Each row comes from the steps of one walk. Every step used is in the known rows, and no mark comes twice. Write the walk behind each row, first mark first.
Known rows
bedelak -> fari -> laborom -> nuvin: [ -7.9 -14.9 -20.1  36.3  -7.2   4.7 -15.6  -0.2 -28.7   6.1  27.3  15.7
  -4.7 -12.8  18.1  11.5  34.0   4.7 -38.6 -25.7  18.7  -7.8]
zuvanu -> nuvin -> laborom: [  0.7  18.6  15.4  41.5  16.8   0.1 -19.3 -18.4  51.6  -8.5  15.6   3.1
  10.2  14.4 -31.8  -0.9   9.7   6.3 -33.0 -12.1 -21.2   4.0]
biku -> bedelak -> fari -> laborom -> nuvin: [ -3.5 -16.6 -23.9  18.8  16.2   3.1  -9.0   3.1 -37.3  -4.4  33.2  18.3
  -6.9  -3.5  21.4  11.3  37.1   1.3 -38.1 -29.9  28.0  14.1]
zuvanu -> nuvin: [  2.9   8.0  17.9  69.4   2.6   1.0 -11.2 -25.3  10.0  18.3  -5.6  -4.4
   9.2  14.5 -15.8   7.5  26.7 -11.5 -34.1  -4.1 -14.6  28.3]
bedelak -> fari -> laborom -> biku -> molip: [ 24.1   4.8  -9.1 -50.0  31.2  -6.0  28.2   6.1 -66.7 -28.9  22.4 -26.8
  10.4 -33.4 -14.5  16.9   5.5  23.8 -46.5 -11.9  30.8  -1.0]
zuvanu -> nuvin -> molip: [ 19.0   6.2  59.7  81.1 -12.2  19.0 -23.7 -17.1   5.8  22.4 -17.6  14.2
  26.9  -2.3   8.7  13.0   8.9   5.6 -25.9 -16.3  -3.7  26.6]
bedelak -> fari -> dudu: [ 34.7  -0.9  37.3  16.8 -43.5  26.4   8.3  -1.6  -9.9  -4.6  -2.2   6.7
  -4.6 -17.5 -21.8  12.1  23.4  10.0 -49.7  15.7 -30.7  31.9]
biku -> bedelak -> fari: [ 16.7 -12.8  -1.4 -12.3  26.1   3.0  24.5   1.3 -22.4 -17.5  -5.5  -7.3
   6.4  11.7  -9.8  11.0  27.5   1.8 -35.0  -6.4  -1.6  52.6]
molip -> biku -> bedelak -> fari: [ 23.9 -12.2 -10.2  -4.3  19.7  10.2  22.0  -0.5 -27.3 -33.8  -5.8  -4.7
   2.1   5.0   9.9  17.2  17.0  11.4 -29.8 -10.7  -0.3  54.9]
biku -> molip -> nuvin: [ 21.5 -25.0  13.3 -69.0  19.7   6.4  15.7 -21.6 -22.4  -3.1   4.2 -21.0
  15.2 -27.9  23.2  19.2  -1.5  -2.8 -31.3  -8.5  -1.3  29.7]
molip -> nuvin -> laborom -> biku: [ 20.7   2.8   8.1 -36.7  51.9   0.5  17.7 -10.3  15.1 -30.5  54.7   3.0
  23.3 -31.2  -7.7  15.7 -16.1 -22.1 -32.3 -17.9   8.3 -24.0]
dudu -> fari -> laborom -> nuvin -> molip: [  9.5   7.2  35.5  65.7 -25.3   5.7 -12.2   2.1 -32.8   9.1  29.5  25.4
  20.9 -19.7  59.6  13.4   5.4  47.6 -23.1 -36.5  20.4  14.8]
nuvin -> laborom -> biku: [ 13.7  21.1   5.0   3.2  43.8 -16.7  28.5  -4.8  12.6 -32.5  50.9   8.5
  20.0 -23.4 -23.7   9.2 -16.9   0.9 -32.4 -19.5   3.7 -27.4]
molip -> nuvin: [ 16.5 -24.2  22.5 -18.2   6.6  14.8  15.4 -23.8   0.8  11.6  16.3  -4.8
  17.5 -19.3  29.6  16.3   6.6 -22.3 -27.1  -1.4 -16.3  27.9]
fari -> laborom: [  8.8   8.8  18.5  46.2 -18.1  12.4  29.9  -4.1 -26.0  11.6  37.6  -0.1
   6.5  -9.9  22.5   2.6  23.3  24.3 -36.7   6.5 -12.9  26.7]
fari -> laborom -> nuvin -> molip -> biku: [ 22.0  -2.2  17.8  75.5 -26.2  21.3 -11.9  -8.1 -26.5 -10.9  17.4  35.9
  10.8 -31.9  67.9  22.1  -9.6  35.6 -17.8 -35.2  13.9   9.7]
zuvanu -> nuvin -> molip -> biku -> bedelak -> fari -> nogad: [ 14.8   5.4   3.2  15.5  19.9  24.9  -6.1 -13.7  12.6 -36.7 -21.8 -10.2
  -6.6  38.8 -36.5  23.3   8.1 -27.6 -23.0   6.2   2.9  56.7]
laborom -> nuvin: [-11.7  -9.0 -12.6  50.7   2.7 -23.9  -1.7 -16.0  -7.4  10.2  20.2  28.4
   1.3 -12.0  18.2  10.1   9.6   2.3 -26.0 -35.2   6.4  -8.1]
dudu -> fari -> laborom: [  9.8  26.9  19.6  40.2 -28.5  -1.5  38.8   3.5 -42.8  -0.1  52.6 -18.7
  12.0  -2.0  44.0   2.9  22.5  64.1 -33.6   3.9 -10.0  50.2]
fari -> dudu: [ 32.3  10.0  47.4  40.2 -40.6  12.1  24.3 -10.6  -4.5   3.1  16.6  18.7
  -2.4 -21.6  -5.0   8.6   9.6  17.5 -43.1  13.6 -35.9  34.6]
dudu -> fari -> laborom -> biku -> molip: [ 22.9  23.8  -1.7 -38.0  26.9 -23.2  44.2   5.0 -73.4 -31.7  43.8 -30.2
  14.4 -29.6  11.4  14.3  -4.5  53.7 -40.7 -14.1  29.1  15.6]

Write each row's walk
[  2.6 -16.7 -31.4  25.1  11.2   8.7 -10.9   1.9 -41.8 -18.2  32.0  20.3
  -9.7  -9.7  37.3  16.9  28.6   9.7 -33.9 -32.6  29.4  16.7]
molip -> biku -> bedelak -> fari -> laborom -> nuvin
[ 14.2 -13.5  24.7  37.7   4.5  20.1 -20.5   6.8 -33.0   1.2  14.0  31.4
  13.9 -14.5  38.2  16.3  17.5  15.6 -28.5 -37.6  31.5  20.0]
biku -> bedelak -> fari -> laborom -> nuvin -> molip
[ 27.1  -4.4   9.4  35.8  24.8  13.3  11.8  -1.6 -39.9 -26.9  28.5  32.6
   6.1  -9.3  66.6  19.4   0.7  28.4 -19.6 -33.5  26.0  54.8]
fari -> laborom -> nuvin -> molip -> biku -> bedelak
[ 30.9 -11.5  11.6  17.1  18.6  27.6 -11.6  -2.8 -21.4 -25.8 -21.6  -0.5
   9.8   9.6   9.3  21.8  20.4   3.7 -29.6 -16.7  11.3  58.0]
zuvanu -> nuvin -> molip -> biku -> bedelak -> fari
[  6.7  -6.4  34.8  66.7 -12.1  -0.4 -16.7  -9.3  -7.4  15.4   1.9  39.9
  20.7 -22.5  34.3  15.4  -5.2  16.3 -19.0 -41.5  11.9  -1.9]
laborom -> nuvin -> molip
[ 14.8  -7.2  11.8 -69.4  31.2   3.7   2.5 -15.2  25.6 -24.6  23.5  -8.7
  14.9 -19.3  -1.0   9.3 -12.8  12.4 -30.4 -15.6 -11.4   4.8]
biku -> molip -> nuvin -> laborom
[ 19.9  17.3  -5.2 -53.6  50.1 -28.1  28.7  -3.7 -20.0 -41.6  26.9 -12.4
  15.6 -30.3 -25.9  10.8 -22.5  30.5 -36.5 -25.2  17.0 -15.9]
nuvin -> laborom -> biku -> molip
[ 26.3  -1.1   2.2 -54.5  87.8  -6.2  34.8  -5.1  -4.5 -43.7  55.6   7.0
  16.8  -8.9   2.3  14.6  -6.1 -20.6 -30.3 -21.2  20.6  27.5]
molip -> nuvin -> laborom -> biku -> bedelak
[ 45.8  -3.6  25.3   1.6 -18.3  29.5  16.5   1.0 -24.4 -31.4   4.1  11.9
 -10.2 -12.5  -0.3  18.1  18.3  14.8 -45.0   7.9 -16.5  60.8]
molip -> biku -> bedelak -> fari -> dudu
[ 20.2  -3.9  18.3  71.7 -21.5   9.5 -11.0 -14.2 -15.9 -12.2   3.3  37.8
  13.8 -30.3  60.6  23.3 -18.9  32.1 -12.9 -40.9   8.2   6.8]
laborom -> nuvin -> molip -> biku
[ 18.6  16.1   7.4  24.8  21.8  -0.1  39.3   0.5 -42.0  -9.6  58.2  -0.4
  15.2 -28.4   6.5  13.1   7.5  -0.4 -40.1  -4.2  16.6  -5.7]
fari -> laborom -> biku
[ 23.3  -8.3  -6.6 -25.6  50.9  -1.9  30.1   5.9 -35.6 -30.3  11.9  -7.7
  11.6  -1.1 -18.1  16.5  19.7 -11.7 -38.2 -11.4  19.3  31.4]
laborom -> biku -> bedelak -> fari
[ 29.5  -6.1   7.1 -84.1  32.0   4.8  24.8  -6.8 -58.0 -23.5  45.1 -34.5
  20.0 -37.2  37.5  23.8  -1.2  12.1 -37.4 -10.8  26.2  26.3]
dudu -> fari -> laborom -> biku -> molip -> nuvin
[ 49.5  -8.4  27.4 -57.8  22.4  34.3   5.1   3.7  -5.8 -40.8  30.1   7.7
  -0.8 -22.8 -21.5  19.3  14.1 -18.6 -51.7   3.9  -1.6  33.7]
molip -> nuvin -> laborom -> biku -> bedelak -> fari -> dudu
[ 30.1  -4.2  17.7  31.7   2.1  45.5 -11.0   5.8 -40.2 -14.9   9.9  -3.1
   5.7   4.3  25.6  17.0  35.7  13.7 -38.2  -6.7  16.7  55.0]
zuvanu -> nuvin -> molip -> biku -> bedelak -> fari -> laborom
[ 16.1  -4.8   4.3   2.5   9.7  23.8  23.3   9.0 -40.9  -8.8  25.2 -10.1
   1.3   4.6   9.4   6.8  40.8  13.0 -42.6   3.8   4.6  49.2]
biku -> bedelak -> fari -> laborom
[ 10.6  -2.5 -16.3 -66.7  62.1  12.3  17.0  -8.6  25.4 -53.8  19.4 -18.8
  -4.5  24.5 -56.9  20.9   0.4 -52.5 -29.2   8.2   6.8  28.8]
molip -> nuvin -> laborom -> biku -> bedelak -> fari -> nogad
[ 23.4  -4.6  -3.6   8.7   4.7  28.3  21.5   7.4 -45.0 -23.1  25.2  -6.5
  -0.8  -1.5  26.9  12.0  32.3  21.6 -38.3   1.2   5.6  52.7]
molip -> biku -> bedelak -> fari -> laborom
[ 21.2   5.9  -1.0   6.1  18.9  11.8  26.7   7.5 -45.7 -15.6  44.3  -9.1
  13.8 -28.0  -8.0  15.5  18.5  -6.4 -45.4  -2.7  20.3  -8.5]
bedelak -> fari -> laborom -> biku
